Each row was made from one walk, in order. Every step used is in the known rows, and no mark comes twice. Write each row's walk.
In the rows, zero is written as 128.
Known rows
W -> Q -> M -> N: [132 115 132 170 157 101 107 120 151 148 101 166 197 101 136 156  86  96
 151 115 148 112 176 156]
N -> T: [119 141 118 126 176 130 103 111 105 141 106 133 180 115 150 127  71 102
 139 164 118 145 164 180]
N -> T -> Q -> W -> H: [173 149 114 180 139 141  95 135 181 156 108 131 194 117 158 102  41 119
 182 106 105 121 171 159]
F -> N -> T -> Q -> W: [150 142 112 199 157 125  70 103 163 169 101 142 185 105 156  98  69  91
 126 120 128 132 207 163]
X -> W -> Q -> M: [146 101 122 154 143 146 108 114 170 124 103 150 211 103 157 155  76 114
 150 109 113 104 209 160]
F -> N -> T -> M: [111 115 103 178 150 119  98 124 141 113 116 128 185 136 143 121  54  95
 124 160 127 140 152 197]
W -> Q -> T -> M -> F -> N: [128 101 120 191 134 122 119 131 174 100 115 149 165 127 126 160  86  94
 111 114 128 103 161 154]
X -> W -> Q: [145 109 141 150 142 130 100 109 128 132 115 154 176 117 151 172  94 145
 163 126  97 106 192 135]
T -> Q -> W -> X: [178 157 111 191 164  99  75 104 165 149 122 157 170 126 163 123 154  59
 136 117 126 114 212 149]
Q -> T -> M -> F: [133 104 123 176 164 133 143 122 177  97 148 148 167 139 141 129  80  84
 157 123 129 130 151 173]
H -> W -> Q -> M -> F: [144 136 129 155 162 144 148 127 189  94 132 153 200 103 148 160  88  87
 144  89 120 108 175 160]
H -> W -> X: [145 174 114 163 169  90  93 118 146 120 127 146 156 123 167 163 152  58
 126 148  99 104 187 148]
T -> Q: [155 114 131 192 145 100 100 112 152 165 119 146 188 119 154 122 111 100
 156 122 128 116 155 180]
X -> W -> Q -> T: [132  82 138 152 151 128 103  94 155 143 104 151 147 118 152 155  88 120
 162 151 111 101 185 139]
M -> F -> N -> T: [114 130 111 143 168 136 112 125 115 123 100 136 179 109 133 139  81  94
 107 142 128 137 165 171]
X -> W -> H: [159 111 117 158 134 153 106 144 136 142 118 130 179 130 154 136  50 145
 188 124  79 121 181 140]
N -> F: [146 137 150 134 125 136  87 140 150 141 142 138 140 151 138 141  53 111
 159 109 103 132 169 158]
F -> N: [128 119 117 174 130 113  86 130 134 136 100 143 165 124 134 159  82 101
 103 133 108 107 176 148]
H -> W: [116 167 127 163 162 106 100 120 145 131 126 133 161 111 168 159  70  93
 131 156  81 113 171 153]
T -> Q -> M -> F -> N: [139 106 112 191 137 130 117 136 172 119 106 149 191 109 131 149  97  81
 102  93 133 106 179 161]
M -> T: [119 135 140 159 144 143 106 102 177 124 110 145 148 117 150 111  90 117
 158 150 100 149 138 163]
H -> W -> Q -> M: [138 138 126 156 145 128 113 118 192 116 104 145 210  96 162 164  70  95
 140 114 109  93 185 166]
N -> T -> M: [117 122 108 167 162 121 105 117 139 115 127 129 188 140 151 113  53  97
 147 163 125 147 149 202]
T -> Q -> W: [165 143 120 204 153 121  74 101 174 171 118 148 180 115 163 101  73  94
 147 112 119 127 208 155]
Q -> T -> M: [124  94 116 185 148 113 106 110 175 121 130 138 161 149 153 120  58  89
 156 162 123 124 151 184]

Which walk is each row?
[140 117 138 197 139 118 104 101 184 154 108 147 174 110 152  98 119 108
 161 129 127 135 132 183]
M -> T -> Q
[112 131 110 142 161 127  93 120 108 137  90 131 177 111 138 137  72  98
 107 157 122 133 169 172]
F -> N -> T
[137 124 146 150 133 126  89 142 158 151 129 150 157 134 130 140  54  98
 156  98 134 133 178 160]
Q -> M -> N -> F
[154 106 115 183 145 124 108 117 185 149 105 145 220 106 159 119  88  82
 146 107 136 112 182 191]
T -> Q -> M
[115 125 106 144 167 143 114 126 130 120  95 136 191 102 135 137  75  86
 104 134 134 134 174 177]
Q -> M -> F -> N -> T
[137 114 119 187 156 113 108 117 141 152 102 141 194 103 141 119 112  91
 126 123 146 126 152 189]
M -> F -> N -> T -> Q
[172 165 109 171 167 108  75 107 155 137 124 155 161 132 163 132 140  62
 133 126 114 117 219 138]
Q -> W -> X
[118 112 123 194 160  86 101 122 132 145 127 156 175 132 135 135  75  94
 155 145 143 136 154 168]
T -> M -> N
[139 121 122 174 162 133 142 130 165  94 155 148 180 141 141 133  80  91
 154 113 124 135 152 174]
T -> M -> F
[129 111 113 191 137 124 116 138 158 103 123 146 172 132 127 152  82  91
 106 113 123 115 164 159]
T -> M -> F -> N
[131 123 147 164 131 114  87 142 151 144 144 148 144 152 127 135  49 104
 162 112 133 141 158 165]
T -> M -> N -> F
[129 118 128 178 163 128 146 120 189  88 147 148 167 130 145 143  81  88
 154 121 122 118 148 168]
H -> W -> Q -> T -> M -> F
[168 146 116 187 143 131  94 135 174 164 105 136 194 113 152 103  45 117
 181 105 116 124 170 156]
M -> N -> T -> Q -> W -> H
[137 113 118 175 135 134 120 137 172 106 104 152 188 110 129 167  90  91
 104  94 125  99 180 150]
W -> Q -> M -> F -> N
[129 125 116 163 172 138 143 127 153  93 147 142 185 133 141 125  77  88
 150 125 131 146 149 186]
N -> T -> M -> F
[135  93 125 176 161 141 143 117 174  94 145 151 169 134 141 139  84 101
 161 120 125 125 164 162]
X -> W -> Q -> T -> M -> F
[120 125 129 161 143 157 110 104 205 118  99 146 174 105 154 105  80 103
 152 135 111 143 153 175]
Q -> M -> T
[133 116 125 183 167  95 100 109 126 176 102 146 195 102 144 112 111  94
 149 138 156 135 149 190]
M -> N -> T -> Q
[154 114 122 175 162 142 144 127 183 116 131 153 208 108 146 129 102  78
 149  86 139 121 172 177]
T -> Q -> M -> F
[173 155 117 169 135 144  95 140 178 144 117 134 181 129 158 118  29 122
 182 107  86 117 181 141]
Q -> W -> H
[138 111 149 150 131 134  88 138 155 150 125 154 158 129 130 149  59 114
 160  93 130 129 191 150]
X -> W -> Q -> M -> N -> F
[135 102 143 148 148 115 108  97 170 138 104 152 148 121 149 156  87 108
 161 146 116  94 161 149]
W -> Q -> T
[128  95 126 181 142 110 110 107 185 112 126 143 166 144 150 134  64 100
 162 152 124 112 146 180]
W -> Q -> T -> M
[139 106 107 179 149 130 104 118 175 147  89 138 224  95 153 117  85  79
 124 115 146 117 182 198]
F -> N -> T -> Q -> M
